What can hang from each mark:
k_422: k_691 k_734
k_734: k_134 k_422 k_691 k_752
k_752: k_422 k_441 k_691 k_734
k_691: k_422 k_752
k_134: k_734 k_752

Known rows, with every way that one mark hangs from another:
k_752(k_422 k_441 k_691 k_734(k_134)): [-0.853  0.127  3.604 -5.422  0.437 -0.059 -0.324  1.289  0.075 -1.499
  3.586 -1.352 -0.770 -0.857 -2.030  4.083  2.155 -0.473 -2.193  1.675
 -0.087]
k_691(k_752(k_734)): [ 0.829  1.135  0.869 -2.476  0.572 -0.231 -0.092  0.756 -1.145 -0.785
 -0.199 -1.889 -0.346  0.006 -2.237  2.619  0.085 -0.169 -4.469  0.193
  1.501]
k_734(k_134(k_752(k_441 k_691))): [-1.375  0.161  2.140 -4.169  1.270  1.328  0.349 -1.546 -2.545 -1.770
  2.644 -1.567 -1.572 -0.377 -3.521  2.188  3.575  0.522 -3.259  4.098
  0.857]
k_134(k_734(k_691(k_422 k_752(k_441)))): [-0.013 -3.174  0.280 -2.937  2.161  1.056 -1.234  1.367 -0.872 -3.843
  0.104 -1.925 -0.850 -1.770 -3.845  1.149  2.072 -0.678 -2.831  0.552
  1.715]
k_752(k_691(k_422(k_734(k_134)))): [-1.876 -1.757  1.196 -4.469  1.704 -0.047  1.381  0.377  0.351 -3.211
  2.894  0.208 -0.009  0.665 -2.016  3.835  1.472 -0.932 -2.209  1.862
  0.224]
k_422(k_691 k_734): [ 0.446 -0.911 -0.459 -2.540  0.509  0.914  1.749 -0.984  0.712 -0.305
  1.669 -0.380 -0.632 -0.026 -1.836  2.267  1.140  1.499 -2.327 -0.088
 -0.780]
k_134(k_734(k_691(k_422) k_752(k_441))): [-1.039 -5.256 -0.038 -2.995  2.759 -1.028 -0.455  1.708  0.865 -2.799
  2.673 -1.950 -1.583 -1.292 -4.178  1.179  2.160 -1.605 -1.598  0.332
  2.180]
k_134(k_752): [ 0.556  0.495  1.074 -1.684  1.363 -1.131  0.583 -1.034 -2.456 -0.712
  0.974 -1.410 -0.980 -1.086 -2.333  2.271  1.731  0.230 -3.421  2.179
  2.623]
k_134(k_734(k_752)): [-1.236 -1.938 -0.472 -2.212  1.120 -2.380  0.368  0.185 -0.300  0.081
  3.550 -1.641 -2.345 -0.143 -2.545  1.802  1.897 -1.644 -1.583  0.627
  2.318]
k_134(k_752(k_441 k_734(k_422))): [ 0.735 -1.268  1.234 -2.884 -0.292 -0.291 -1.485  0.605 -1.480 -0.068
  1.741 -1.357 -0.527 -2.056 -3.043  2.412  1.285  0.757 -3.010  0.075
  3.353]
k_752(k_441 k_691): [-1.151  0.291  1.576 -4.866  0.373  0.805  0.247  0.141 -0.789 -1.098
  2.708 -1.533 -0.056 -1.067 -1.109  1.020  4.160  0.655 -4.080  2.760
  0.486]
k_734(k_134 k_752(k_422 k_441 k_691)): [-2.466 -1.838  3.464 -5.543  2.637 -0.674  0.489  0.366  0.429 -1.920
  3.409 -1.730 -1.907  0.990 -1.769  3.875  2.899 -0.608 -2.906  3.324
 -0.170]
k_691(k_422(k_734(k_134 k_752(k_441)))): [-2.319 -3.819  0.230 -3.684  2.633  0.376  0.303  0.580  2.265 -2.507
  2.890 -0.154 -2.136  0.654 -2.492  3.656  1.450 -1.093 -2.612  1.282
  0.083]
k_734(k_134 k_422 k_691(k_752(k_441))): [-1.290 -2.961 -0.137 -3.832  1.914  2.060 -0.704  0.829 -1.877 -0.300
 -1.279 -1.394  0.599  0.658 -3.132  1.290 -0.176  1.809 -3.225  0.501
  0.572]
k_752(k_422 k_691 k_734): [ 0.483  0.468  3.650 -4.396  0.413 -2.118  0.428  1.579 -0.262 -1.312
  3.131 -1.534  0.237 -0.821 -0.982  4.120  1.494 -0.992 -2.850  0.948
  1.701]
k_691(k_752): [-0.066  0.873  0.485 -2.480  1.533  0.096  0.125 -0.053 -1.511 -0.939
 -0.665 -1.739 -0.206  0.194 -1.123  2.071  1.060  0.413 -4.855  1.478
  1.061]
k_691(k_752(k_422(k_734(k_134)) k_441)): [-0.715 -0.846  1.895 -4.620  0.620  1.869 -0.572 -0.299  0.611 -1.851
  1.163 -0.243 -1.716  0.372 -1.237  4.856  1.617  0.893 -3.546  2.011
 -1.640]
k_422(k_734(k_134 k_691 k_752(k_441))): [-1.962 -4.650 -0.250 -4.373  1.630  1.033  0.740  0.166  1.057 -0.109
  2.682 -0.657 -1.656  1.506 -3.815  2.379  0.448  0.789 -2.131  0.765
 -0.491]
k_691(k_422 k_752(k_441)): [-0.094 -0.622  0.904 -2.772  2.527  1.028 -0.915  0.856 -0.220 -3.507
 -0.742 -1.618 -0.330 -1.350 -1.489  2.016  2.642 -0.194 -5.359  1.865
  1.044]
k_691(k_752(k_422)): [ 0.761  0.648  2.602 -2.841  1.926 -1.019 -0.232  0.376 -1.147 -1.676
 -0.528 -1.444 -0.515 -0.130 -0.082  3.904  1.260  0.096 -4.352  1.713
  0.792]

Rows:
[-0.012 -1.920  2.588 -3.754  1.755 -0.922  1.247 -0.477 -0.884 -4.284
  2.278 -0.596 -0.513 -0.400 -2.819  4.013  2.307 -0.460 -3.711  2.439
  2.338]  k_134(k_752(k_691(k_422(k_734))))
[-0.529 -2.859  1.102 -2.120  3.478  0.763 -0.055 -0.199 -1.838 -3.220
  0.376 -1.529 -1.078 -1.186 -4.600  2.015  1.299 -0.177 -2.497  2.119
  1.920]  k_734(k_134(k_752(k_441)) k_691(k_422))
[-1.069  0.659  1.359 -3.914  0.546 -0.399  0.938  0.732 -1.101 -0.362
  3.069 -1.109 -0.150  0.516 -2.970  2.777  0.751 -0.781 -1.999  1.129
  1.084]  k_752(k_691 k_734(k_134))
[-1.027 -5.077 -0.027 -3.647  1.996 -0.827 -0.282  1.765 -0.083  0.434
  1.100 -1.634  0.203  0.149 -2.375  0.791  0.680  1.120 -3.026  0.077
  2.099]  k_734(k_422 k_691 k_752(k_441))
[ 0.965 -1.128 -0.387 -1.896  0.516 -0.451  0.458  1.091 -0.142  0.785
  1.028 -1.345  0.578 -0.640 -2.325  1.937 -0.494  1.005 -1.737 -1.992
  1.824]  k_752(k_734(k_422(k_691)))
[-1.169 -2.006  1.865 -2.886  3.291  0.444  0.820 -0.480  1.297 -1.175
  1.970 -2.067 -2.693  0.607 -2.399  3.282  1.956  0.643 -1.961  1.537
 -1.122]  k_734(k_134 k_752(k_422(k_691) k_441))
[-0.213 -2.853  1.450 -2.673  1.669 -0.798  0.072 -0.148  1.529 -1.641
  3.472 -2.349 -3.404 -1.053 -2.668  2.590  3.296 -0.336 -1.060  0.773
  0.084]  k_134(k_734(k_752(k_422(k_691) k_441)))
[ 0.525 -2.182  0.615 -2.034  3.688 -0.317  0.485  1.254 -1.268 -3.290
 -2.275 -1.958  0.864  0.054 -2.659  1.904 -0.087 -0.132 -4.473  0.631
  1.923]  k_734(k_691(k_422 k_752))
[ 2.057 -1.651  3.410 -3.267  0.969 -0.644 -0.695  0.870 -1.130 -1.615
  1.442 -2.066 -0.788 -2.059 -3.865  3.460  0.773  0.557 -2.942  0.579
  2.306]  k_134(k_752(k_422 k_441 k_734(k_691)))
[-0.414 -2.036 -0.246 -3.402  1.414  1.679  1.035 -0.508 -1.047 -1.038
 -0.394 -0.363 -0.227  1.997 -3.444  2.888 -0.994  1.206 -2.916  0.352
 -0.453]  k_422(k_734(k_134 k_691(k_752)))
[ 0.697 -1.530  2.464 -3.980  1.981  0.683 -0.656  1.029 -0.876 -2.122
 -0.921 -2.042 -0.155 -0.757 -1.653  2.515  1.451  1.321 -4.623  1.533
  0.254]  k_734(k_691(k_752(k_422 k_441)))
[-0.562 -0.080  3.520 -5.272  0.605 -0.434 -0.250  0.962 -0.244 -1.709
  3.117 -1.388 -0.295 -1.354  0.002  2.808  3.937  0.365 -3.650  2.869
  0.320]  k_752(k_422 k_441 k_691)
[ 0.433 -3.649  0.704 -2.223  1.786 -0.167 -0.863  0.295 -1.770 -3.709
  1.853 -1.807 -1.611 -2.791 -4.890  1.341  2.788 -0.913 -1.431  1.263
  3.138]  k_134(k_734(k_691(k_422)) k_752(k_441))
[-1.402 -2.240 -0.300 -3.136  0.593 -0.739 -0.555  0.157  0.587 -0.184
  3.998 -1.725 -2.987 -1.188 -2.691  1.043  3.214 -1.040 -1.835  1.016
  1.500]  k_134(k_734(k_752(k_441)))
[-1.681 -1.651  2.081 -3.617  2.601 -0.902 -0.083  0.287  0.952 -0.599
  2.783 -1.359 -2.361  0.327 -1.428  3.736  1.817 -0.636 -2.625  2.335
 -0.039]  k_734(k_134 k_752(k_422 k_441))
[ 0.366 -2.256 -0.035 -3.616  1.063  0.910  0.855  0.078 -0.736 -1.016
 -0.601 -0.748  0.391  1.157 -2.561  2.249 -0.420  1.624 -3.955  0.150
  0.292]  k_422(k_734(k_691(k_752)))
[-0.678 -3.212 -0.301 -2.051  2.482 -1.145  1.430  0.234  0.142  0.368
  0.809 -1.993 -0.580  1.067 -2.013  1.658  0.541  0.963 -2.497 -0.367
  1.610]  k_734(k_422(k_691) k_752)
[ 0.233 -1.731 -0.392 -2.459  1.053 -0.243 -0.030  0.321 -2.158 -1.178
  0.098 -1.974 -0.561 -0.375 -3.751  1.142  0.813 -0.047 -2.295  0.155
  1.690]  k_134(k_734(k_691(k_752)))
[-2.526 -3.005 -0.219 -3.500  1.807 -0.147 -0.264  0.756  0.151  0.973
  2.247 -1.019 -1.145  0.816 -2.193  2.055  1.059  0.307 -2.508  0.971
  1.384]  k_734(k_134 k_422 k_752(k_441))
[-0.123  0.043  2.788 -2.969  1.524  0.115 -0.488 -1.069 -1.494 -1.605
  1.775 -1.185 -2.278 -1.151 -2.193  3.864  2.461  0.268 -2.475  3.205
  0.925]  k_734(k_134(k_752(k_422 k_441)))
[-2.322 -2.160  1.137 -5.475  1.169  1.849  0.553  0.598  0.994 -3.489
  3.472  0.044 -0.390 -0.275 -1.959  3.224  2.818 -0.311 -2.759  2.331
 -0.638]  k_752(k_441 k_691(k_422(k_734(k_134))))
[ 1.338 -1.609  0.955 -2.134  0.395  0.828 -0.608  0.200 -1.246 -0.576
  1.062 -2.007 -0.915 -1.731 -4.327  1.989  1.271  1.829 -2.378 -0.551
  2.385]  k_134(k_752(k_441 k_734(k_422(k_691))))
